Known rows, with every step that occurs:
U-Q-S-N-D: [  1   6 -23  19 -17  28  16 -28  11 -12  -3 -22   1  -1  19 -20  -6 -48
   9  21  22]
S-J-U-Q-D-N: [ 12  11   3   0   7  -4   1 -17  21  -2 -12  -8  24  -9  22 -26   0  22
  -2   7 -15]
Q-U: [-16 -11  -6   3 -18  -7   6 -22  -4   5 -10  -7  -4   5  16 -15   2 -10
 -12   2   6]
J-U-Q-S: [  6  12 -17  13  -7   2   1 -18  18 -17  -9 -13  22 -22  26  -1 -13  -6
  -7   9  -3]
S-N-U: [-16   0  16  -9 -13  12   4 -23   3   8  -5  -2 -11   4  13 -19   8 -18
   3 -22  18]
K-S-N-U-Q: [-21   2   6   7 -30   9  15 -10  12 -15  -1  -3  -3   2  18 -27  14 -23
   8  -3   6]
J-U-K: [-10  17  -6   7   8  -3   3  -7   7   6 -14   5   1  -8  30 -11  -6 -17
   9   1  -1]
Q-S-N-U: [ -6  -4  12 -11 -24  14   5 -34   9  -7   1 -15   0 -10  14  -3  -5 -19
  -4 -19  10]
U-Q: [ -7  12  -5   7  -3  -4   7 -15  14  -4 -13  -7   1   3  10 -17  11 -16
  -1  12  -1]
D-N-U: [ -2   7  12 -10 -10  -7  -1 -33  13  12  15  13 -10  13  16 -11  21   4
  -2 -13   4]
D-N-U-Q-S-J: [ 14   3  19 -24 -17  -3  20 -46  35 -17  11  -7   9   2  20 -24  25  14
 -12  13  -9]
J-U-K-S-N-D: [-15  10 -18  33 -14  26  10  -1  -6  -2   0   6  -8  -7  37 -26  -8 -43
  30   7  17]
N-U: [-11   2  13 -11  -9  -3  -4 -28   7   7  -3   6  -8   5  11   2  16  -3
   0 -15   3]
J-U: [ -3   8  -4  11   2   1 -10 -10  -1   7  -8   5   5 -13  17  -2  -6   3
  -3 -12   5]
J-U-K-S-N: [-18  12  -2  19 -15  13  13   5  -1  -9  -6  -1  -1 -17  34 -26 -13 -31
  14  -5   1]
D-N: [  7  13   4   4  -6  -5   3 -23   8   7  11   5  -7   5  10 -16  10  -3
  -6  -2   0]
K-S-J-U: [  0  -3  14   1 -13   4  -2  -6  -5 -16  -3   7   8 -21  15 -17   5  24
  -6  -3 -13]
K-S-N: [-12   1   5  13 -28  15   7  -4  -8 -13   1  -7  -8  -9   8 -20  -3 -23
  -1 -10   4]

Rows:
[  0   6   7 -10 -10  -9 -13 -32  16  12   6  -5   3   7  12   6   7   4
   2 -19 -13] -> Q-D-N-U
[-15  11  -2  10 -17  -5  12  -8   4 -15   0   0 -10  -3  17  -9   7 -30
   9  11 -18] -> U-K-S
[  6   6  10 -12   0   3  12 -27  12 -17 -12 -12  13 -23  31 -11  -7  -1
  -4   9 -16] -> Q-S-J-U-K
[-20   6   9  -3 -21  -7   9 -16   9  -9   6   8 -12   4  24  -4  18 -22
  12  -1 -14] -> N-U-K-S
[ -1  14   4  -3  -8 -10   9 -28  28   5   8  10  -4  17  21 -22  26  -3
   3   2   4] -> D-N-U-Q
[  2   5   3  -3  10  -1  -4 -11  13  -8 -31 -17  26 -14  17 -15  -3  15
  -2   6 -18] -> S-J-U-Q-D
[ -9  10   4   0 -22 -12   1 -19  19  -5  13  -1  -2   6  25   1   8 -16
  14  -5 -30] -> Q-D-N-U-K-S
[  9   3   8 -13 -10   3  17 -32  19 -25 -12 -23  12 -11   9 -19   8  -1
 -14  22 -13] -> U-Q-S-J
[-14  -2  28 -21 -19  -4  15 -20  10 -16  -2   7 -12   2  21 -21  29  -3
   7   4 -19] -> N-U-K-S-J
[-13   5   9 -14 -19  11  19 -33  18  -9  -3 -17  -5  -4  29 -11  -4 -42
   8  -6   3] -> Q-S-N-U-K
[-24  -7 -10  11 -29 -10  20 -11  -1 -10  -2  -5  -8   3  30 -21   4 -30
   1  16 -12] -> Q-U-K-S
[-17 -14  11  -8 -26  -6  28 -17   0 -16  -8  -5  -4   1  28 -38  14 -12
  -5  23 -15] -> Q-U-K-S-J
[ -5   9  14 -10  13   0  11 -13   6   0 -19   3   3  -9  29 -28   6   2
   4   6  -7] -> S-J-U-K
[-12  13  -6  19 -12  -3   3   1   1 -11  -2   7   0 -15  30  -9  -6 -16
  10   3 -13] -> J-U-K-S
[ -6  11 -10   6   0  -8  -3 -15  15  -6 -21 -22  11   1   6  -1  -5 -17
   1   7 -17] -> U-Q-D
[ -3   6  -2  -7 -19  -3   7 -34  25 -14  -3 -13  10  -3  17   4   9 -13
  -5   5  -5] -> N-U-Q-S
[  2  10 -29  27 -10  30   7 -19   9  -9  -6 -14  12 -14  31 -18 -16 -34
  11  14  27] -> J-U-Q-S-N-D
[  6  16 -10   8  -2 -11   0 -19  24   0  -4 -15  11   6  12 -11   1 -11
   2   8 -15] -> U-Q-D-N
[ 13  -2  10  -8  -7   6  -2 -27   4 -16  -8 -10  17 -27  17  -4  -8  21
 -17  -2  -8] -> Q-S-J-U
[  9  10   0  -4 -22  -7  10 -40  33 -10  16  -5   8   2  23  -7  15  -5
  -6   8  -4] -> D-N-U-Q-S
[ -7   4  -9  14  -7  26   5 -18  -7   9  -4  -4 -16   6  12 -23   1 -36
  13   0  29] -> S-N-D
[-17   6 -13  22 -18  24  19  -8  -5  -7   2  -1 -20   6  25 -27   2 -56
  27  14  13] -> U-K-S-N-D
[ -7   3  18  -8 -14  -1  21 -13   3 -21  -5  -1  -8  -4  16 -26  17 -11
   3  16 -23] -> U-K-S-J
[-18   5   8  -4 -10  10  13 -19  16   3 -11  -5  -5   8  20 -29  14 -24
   8  -5  20] -> S-N-U-Q
